Each row comes from the steps of one path. Every step used is in the known rows, and no mark comes twice. Write the path behind each row, first mark first.
Known rows:
suzu > viliz: 2	3	-2	19	10	18	1	0	-19	23	1	-19	-5	-1	-3	-3	-7	15	-14	2	9	1	3	-6	-1	-10	-1	18	6	-5	-6	-32	-18	5	-18	-3	23	9	15	-15	1	12	-28	1	20	6	-14	-30	3	-5
viliz > vati > suzu > rasik: -11	-24	-19	8	18	-2	9	21	-23	6	4	19	6	11	3	-2	-9	16	-9	10	-4	0	1	-9	-9	-7	2	15	15	-2	4	-31	-17	-4	-16	12	15	5	16	-3	14	6	-10	-9	18	21	8	-28	-10	11
viliz > baro > vati > kufu > rasik: 3	-11	-6	23	5	-16	-2	14	-12	13	5	4	-12	4	-5	2	-4	17	-3	18	20	-2	28	-15	-4	-21	-5	18	12	-11	-12	-4	-35	-9	-27	-9	8	-8	8	3	-2	7	-29	-17	15	14	-4	-20	18	-14
mogap > viliz > baro > suzu > rasik: 5	47	-3	9	9	6	1	23	-8	12	3	-13	-4	25	-8	-1	-2	-7	-9	7	2	6	-26	-9	0	-9	9	4	13	-5	2	-21	-11	-6	-21	4	3	14	26	-33	7	0	-33	15	12	-10	0	-29	8	-11
mogap > suzu > viliz > baro > vati: 2	18	-7	25	17	8	0	6	-15	16	-1	-26	-7	-4	2	-2	-6	-17	-2	10	25	-3	0	-5	-9	-21	-9	21	6	-13	0	-15	-11	-5	-23	-14	8	3	16	-10	2	4	-51	-24	20	-2	2	-22	25	-21
viliz > fiza: -1	-24	-19	15	13	8	2	16	-8	21	9	8	-11	6	-3	3	-14	31	-13	6	1	-1	-5	-7	-6	-18	-3	15	4	-4	-1	-26	-19	3	-15	5	12	2	12	-18	0	3	-42	-5	12	21	-15	-25	4	-16
mogap > viliz > fiza > suzu > rasik: 11	18	-16	10	14	7	-3	18	-7	11	9	0	1	-1	1	-1	-9	15	-6	5	-3	2	-8	-11	5	-10	7	11	13	9	5	-35	-9	1	-18	10	3	6	20	-21	2	-6	-29	4	12	-1	-8	-22	-6	-11
fotid > kufu > rasik: 5	6	-7	9	5	-9	2	21	-21	23	7	15	-26	0	-11	4	-16	4	-7	18	15	-1	13	-14	-7	-23	6	17	14	-4	-8	-23	-38	-5	-22	0	4	2	14	-10	2	11	-16	-18	14	6	-15	-27	-14	3
fiza > vati > fotid: -2	-20	-15	19	15	-7	7	9	-36	22	3	13	-1	17	-11	3	-7	38	-7	9	3	-2	8	-7	-3	-17	-2	24	7	0	-24	-20	-32	4	-23	10	16	-19	27	6	5	10	-42	-19	14	14	-8	-24	5	-22
fiza > suzu > viliz: 4	-1	-7	18	14	16	-5	-3	-12	16	3	-20	1	-10	-3	-3	-5	10	-12	4	15	3	2	-5	-4	-8	-3	20	6	-2	-13	-36	-16	8	-18	-1	20	5	22	3	0	7	-6	-9	27	-1	-18	-29	-6	-5
vati > baro > suzu: -5	5	-6	2	15	33	-5	14	-11	30	2	-6	-14	23	-9	5	-3	8	-17	7	5	16	-30	-4	-11	-14	-1	17	7	-3	-15	-21	-23	2	-19	3	5	-3	23	-12	1	9	-1	-17	17	4	-6	-39	7	-10
mogap > suzu > rasik: 5	17	-14	4	16	3	0	34	-3	16	5	17	-13	6	3	2	-8	-8	1	8	5	-1	1	-7	0	-6	9	13	11	9	-5	-23	-31	2	-18	3	-2	-4	21	-15	6	-1	1	-23	23	6	-4	-32	5	-8
mogap > suzu > viliz > fiza: 4	2	-13	12	17	4	-2	7	-2	27	6	-2	-8	-16	1	3	-15	2	-8	1	5	-5	-2	-8	-11	-12	-2	18	4	-4	3	-30	-8	7	-15	-4	6	3	8	-6	2	1	-48	-10	19	5	-17	-26	12	-12
suzu > rasik: 3	5	-7	13	13	5	3	25	-12	18	6	4	-10	9	2	-2	-5	12	-5	8	3	-1	4	-6	2	-9	5	12	10	6	-3	-25	-28	0	-18	10	12	2	19	-21	5	6	-4	-6	17	12	-4	-29	1	-2
fiza > viliz > mogap: 9	-22	-11	27	7	20	-7	8	-21	28	3	-12	-18	3	-8	4	-14	20	-12	9	8	0	7	-5	-4	-7	13	11	5	-6	13	-21	-34	-4	-20	2	11	9	16	-41	0	4	-36	5	14	16	-13	-34	-7	4
mogap > viliz > vati > fiza > suzu > rasik: 1	-13	-4	-1	9	0	-6	19	-12	3	5	13	-4	9	3	-11	-3	32	-5	7	-7	4	-7	-15	11	-1	5	12	11	-14	5	-34	-30	5	-10	8	5	7	21	3	12	-3	-14	-14	20	-10	4	-26	0	4
viliz > vati > fotid > suzu: -12	-43	-7	6	16	5	4	10	-10	18	3	23	6	11	-10	5	-1	24	-12	5	-5	4	-24	-11	-7	-24	-9	27	8	-2	-26	-21	-28	3	-15	8	10	-16	26	2	9	5	-20	-33	15	15	-10	-35	-6	-3
viliz > baro > suzu: -1	3	-8	18	13	9	0	21	-4	19	4	-13	-9	24	-12	4	-8	5	-14	11	11	5	-28	-7	-15	-14	-7	10	3	-10	-14	-16	-19	-2	-19	-1	9	8	27	-15	3	5	-29	3	19	7	-8	-29	2	-18
fotid > suzu > viliz > baro: -1	9	0	10	12	9	-1	6	-3	16	4	-28	5	1	-9	3	-4	-10	-9	2	16	-1	-20	-1	-4	-28	-7	18	7	1	-6	-22	-15	0	-18	-3	13	3	21	-17	4	9	-31	-3	20	4	-9	-28	15	-8
baro > vati > kufu: 7	-47	-16	29	5	9	-2	-4	-15	19	3	12	-15	0	1	-3	-7	33	-6	12	9	4	-2	-13	8	-14	-17	29	8	-7	-13	-13	-37	3	-22	-6	9	-9	12	-4	1	5	-18	-28	15	14	-5	-28	4	-10
viliz > baro > vati > suzu > rasik: -3	-3	-19	26	17	1	8	12	-21	0	3	-14	-1	13	5	-2	-5	-3	-4	19	17	-2	-6	-3	-4	-19	-5	12	16	6	7	-19	-9	-13	-25	9	12	-1	19	-19	3	7	-33	-9	17	16	24	-20	11	-3
fiza > suzu: 3	-16	-20	16	15	17	-4	18	-10	14	5	0	-3	6	-5	3	-8	15	-11	9	9	5	-6	-4	-5	-12	-1	17	7	0	-16	-28	-31	4	-16	-1	12	-1	30	-3	0	1	-3	-15	26	8	-16	-28	-16	-12
mogap > suzu > viliz > baro > vati > fiza: 3	6	-5	18	14	-1	-6	-2	-13	9	1	-26	-14	-3	4	-8	-5	-9	-3	12	23	-5	-9	-6	2	-21	-12	17	3	-17	2	-17	-17	6	-16	-9	4	0	13	-1	0	2	-52	-28	25	-10	12	-21	38	-14
vati > suzu > viliz: -4	-10	-16	17	13	9	4	-4	-22	15	3	-23	10	-9	0	1	-11	10	-17	3	10	2	-3	-4	-5	-11	-5	20	11	7	-1	-35	-15	5	-19	3	18	5	15	-2	2	11	-31	-6	24	9	-4	-26	-1	6
viliz > mogap > suzu > rasik: 10	15	-15	1	15	5	-3	26	3	15	4	13	-22	9	1	6	-7	-11	0	8	7	3	15	1	-7	5	17	7	13	6	-1	-25	-26	-2	-19	5	-6	-2	17	-33	9	1	-13	-8	20	10	-10	-29	1	-7
baro > vati: -1	-19	-18	30	12	14	3	11	-24	19	3	4	-19	11	2	-2	-9	14	-8	14	11	-1	-15	-6	2	-18	-7	22	6	-6	-10	-14	-20	-1	-20	-3	12	0	15	-14	-2	7	-31	-21	14	11	2	-29	3	-13
suzu > viliz > vati: -8	-11	6	18	11	10	7	4	-27	23	0	-7	-1	2	-2	-7	-7	28	-14	2	2	0	6	-10	-6	-8	1	19	5	-27	0	-28	-12	2	-14	-3	26	14	12	0	10	13	-34	-13	17	11	-10	-30	4	-1
mogap > suzu > viliz > vati > kufu: 2	-19	2	5	12	2	-2	-1	-5	22	1	12	1	-16	-1	-3	-5	22	-8	0	2	2	19	-22	-8	-3	-7	26	6	-23	-5	-26	-33	10	-14	-13	4	1	10	15	17	3	-20	-38	22	5	-19	-30	11	-6
viliz > baro > suzu > rasik: 2	24	-1	9	14	-2	0	23	2	15	5	-10	-12	30	-8	-1	-4	-11	-8	10	9	4	-11	-7	-4	-8	4	4	10	4	-7	-18	-13	-6	-19	7	10	6	27	-22	7	3	-10	5	19	5	0	-29	10	-9
baro > suzu > viliz > mogap: 6	3	2	13	8	12	-6	-11	-2	24	0	-21	-22	15	-6	4	-10	-6	-15	-1	12	7	-5	2	-12	13	3	7	5	-4	-12	-31	-2	5	-18	4	15	16	12	-19	4	13	-32	11	18	1	-16	-34	0	1
baro > suzu > viliz: 1	6	3	17	10	6	-3	0	-12	30	2	-16	-10	10	-7	-1	-7	-3	-16	-1	10	4	-23	-7	-6	2	-6	15	6	-1	-13	-29	-4	9	-18	-1	19	10	17	-5	2	8	-18	-3	21	-3	-14	-37	6	0

Write each row's path:
6	0	-2	18	15	-20	4	-22	-32	30	4	2	-15	1	-13	0	-18	11	-11	7	7	-2	0	-16	-8	-13	-15	23	6	0	-13	-35	3	8	-23	13	13	-4	19	3	13	12	-70	-14	9	-1	-14	-26	7	-11 -> baro > suzu > viliz > fiza > vati > fotid > kufu
4	-11	5	14	6	-22	-7	-2	4	18	6	-12	-3	-10	-8	4	-5	-9	0	10	24	-5	11	-12	0	-19	-10	20	14	-2	-11	-9	-18	-1	-27	-8	11	-6	5	11	-2	8	-23	-21	18	2	-5	-27	25	-5 -> fotid > suzu > viliz > baro > vati > kufu > rasik
-5	-19	1	2	13	1	-3	11	-9	15	3	6	-11	-6	2	-8	-8	17	-8	3	3	-2	6	-12	-4	-6	-4	19	3	-25	-1	-31	-26	14	-7	-5	9	5	9	15	11	4	-34	-35	28	-2	-4	-30	20	-3 -> mogap > suzu > viliz > vati > fiza
-8	-23	-22	11	9	13	10	15	-26	10	1	5	10	4	-5	-1	-8	31	-18	5	-9	6	-20	-13	-8	-14	-4	21	12	-20	4	-29	-20	-2	-15	-1	9	8	16	-3	10	3	-43	-7	11	8	-1	-27	-15	1 -> mogap > viliz > vati > suzu
0	10	1	20	12	16	4	1	-19	15	0	-39	0	-1	-7	-4	-2	11	-12	7	15	1	6	-5	-6	-19	2	17	4	-16	-2	-24	-15	-4	-19	-7	21	10	19	-18	1	12	-43	5	18	7	-11	-22	17	-14 -> suzu > viliz > baro
0	1	-4	8	19	6	5	2	-33	33	4	-19	-4	1	-6	1	-11	25	-11	-1	7	-1	9	-2	-6	-21	7	18	5	-22	6	-29	2	4	-22	6	20	-1	7	-2	5	16	-53	-1	6	13	-9	-25	34	-18 -> suzu > viliz > fiza > vati > baro
3	-34	-11	21	3	4	-11	10	-21	30	5	-6	-18	-1	-3	-6	-16	37	-12	9	1	-6	-10	-14	8	-17	2	17	2	-5	14	-24	-49	7	-13	5	13	0	17	-20	-5	0	-25	-11	22	6	0	-34	7	7 -> vati > fiza > viliz
7	0	-23	16	11	17	-3	11	-3	15	9	-3	2	0	-3	1	-12	30	-13	4	0	3	-22	-9	-3	-16	-2	17	7	-5	3	-32	-15	4	-17	2	2	2	20	-16	-2	-5	-49	8	12	1	-17	-22	-11	-17 -> mogap > viliz > fiza > suzu
-7	-15	6	15	12	0	3	5	-13	26	0	-2	-8	14	-6	-5	-8	7	-18	1	1	4	-13	-13	-11	4	-3	15	4	-22	-14	-30	1	5	-14	-1	24	19	13	9	11	11	-23	-9	21	0	-11	-39	2	0 -> baro > suzu > viliz > vati
-4	-2	15	15	11	-10	6	-9	-43	20	2	8	-11	-18	-10	-5	-4	17	-11	12	9	-1	36	-26	-9	-17	-1	25	11	-13	-11	-33	-25	-6	-22	5	17	5	13	9	11	17	-40	-35	11	1	-12	-25	-2	4 -> suzu > viliz > vati > fotid > kufu > rasik
-11	-25	-2	7	16	32	5	19	-32	25	0	3	-3	15	-5	-2	1	31	-15	9	-1	12	-4	-10	-10	-23	5	22	5	-29	-3	-22	-26	-6	-15	-1	11	3	17	-9	9	11	-16	-27	10	18	-3	-31	8	-12 -> viliz > vati > baro
7	-3	-19	6	14	16	-2	20	1	18	2	6	-21	11	-4	9	-10	0	-6	7	8	5	6	0	-12	-2	8	11	7	-6	-10	-20	-30	3	-17	-2	-4	-4	17	-26	6	4	-32	-16	20	12	-18	-27	-3	-14 -> viliz > mogap > suzu
15	-5	-5	6	9	0	-15	20	1	20	5	5	-32	0	1	-1	-15	1	1	9	6	-5	16	-6	6	3	19	4	10	7	19	-25	-47	6	-13	11	-6	1	16	-36	4	-5	-22	-15	26	2	1	-32	15	10 -> vati > fiza > viliz > mogap > suzu > rasik
1	-5	-5	18	13	9	2	-4	-15	25	5	-13	-6	-6	-2	-1	-14	24	-14	0	5	-4	3	-6	-6	-12	-5	17	3	-6	2	-33	-4	4	-16	5	21	9	6	-14	0	8	-50	1	12	11	-18	-25	10	-6 -> suzu > viliz > fiza
9	-20	-2	6	11	10	-14	-12	-4	8	3	-29	-20	-6	0	-4	-8	14	-14	4	17	4	9	3	0	6	-1	12	5	-3	-8	-38	-22	14	-10	6	16	3	19	-10	0	10	-22	-4	27	-3	-11	-23	2	6 -> vati > fiza > suzu > viliz > mogap
3	14	-2	7	12	-2	-2	24	-2	22	6	13	-16	26	-2	1	-8	-4	-8	5	1	3	-14	-8	0	3	3	10	10	11	-13	-24	-13	2	-19	9	11	4	22	-15	8	3	6	-3	21	2	-4	-37	-1	3 -> baro > suzu > rasik
-14	-41	-21	11	14	7	9	17	-21	11	4	15	5	9	-3	0	-11	32	-17	8	0	3	-8	-11	-16	-15	-5	19	9	-14	-2	-27	-21	-2	-14	3	17	3	17	9	10	7	-23	-14	19	21	-2	-26	-12	4 -> viliz > vati > suzu
3	-17	-7	19	15	-15	8	6	-27	27	6	-8	-8	2	-5	0	-19	28	-9	0	6	-10	10	-5	-3	-10	-2	15	3	-14	0	-29	0	8	-19	5	25	3	7	-1	6	11	-66	11	11	14	-15	-22	21	-15 -> suzu > viliz > fiza > vati
4	13	-8	11	14	13	-1	9	-10	25	2	-8	-6	-9	-1	1	-11	-4	-7	2	11	-1	1	-6	-7	-10	0	21	7	-6	-7	-27	-22	7	-16	-9	7	1	17	-6	5	4	-25	-19	25	-1	-15	-32	6	-13 -> mogap > suzu > viliz
-11	-16	1	1	16	26	1	15	-19	29	0	6	-10	25	-10	2	-2	18	-19	5	-1	16	-23	-10	-15	-12	3	18	4	-25	-12	-22	-17	-2	-16	3	11	6	18	5	9	8	-9	-25	14	10	-4	-39	6	-9 -> viliz > vati > baro > suzu
-3	15	5	8	13	34	-6	-8	-16	34	-1	-30	-10	8	-7	2	-3	-2	-19	-1	12	13	-22	-3	-7	-10	1	18	6	-5	-10	-29	-7	4	-20	-1	14	8	18	-7	2	14	-10	-15	17	-4	-9	-37	17	-6 -> vati > baro > suzu > viliz
6	-11	-2	21	16	-12	8	-23	-46	24	4	1	-10	-14	-9	-2	-17	25	-7	7	8	-6	20	-13	-3	-24	-8	26	5	-4	-6	-33	-4	5	-22	13	14	-9	16	-5	12	16	-78	-21	4	6	-13	-19	11	-15 -> suzu > viliz > fiza > vati > fotid > kufu
-1	-25	-27	7	19	-28	10	23	-18	14	11	21	-2	12	0	4	-21	22	-5	8	-3	-9	12	-6	-6	-8	3	7	15	11	5	-28	-3	0	-22	19	14	-4	14	-2	9	6	-37	6	13	22	4	-20	6	-4 -> viliz > fiza > vati > suzu > rasik
-3	-22	-19	19	16	8	4	-8	-18	15	6	-17	5	-16	1	3	-16	20	-17	2	6	-3	-5	-6	-12	-13	-9	17	8	8	8	-36	1	6	-17	6	17	6	7	-4	0	7	-53	0	17	17	-8	-23	5	6 -> vati > suzu > viliz > fiza
-3	-38	11	-2	5	-25	-6	10	1	26	6	19	2	-10	-10	4	-7	10	-5	2	6	-3	18	-21	-4	-7	-3	20	13	-12	-13	-22	-31	6	-16	-4	15	-2	2	26	11	10	-3	-26	20	9	-21	-33	5	11 -> fotid > suzu > viliz > vati > kufu > rasik
4	-7	-9	19	16	-5	-8	11	-12	-4	5	-15	-16	13	7	-9	-3	2	1	21	22	-1	-1	-5	10	-15	-6	13	9	3	1	-20	-20	-2	-18	7	8	-4	25	-8	-1	0	-17	-21	25	0	20	-19	18	-8 -> viliz > baro > vati > fiza > suzu > rasik
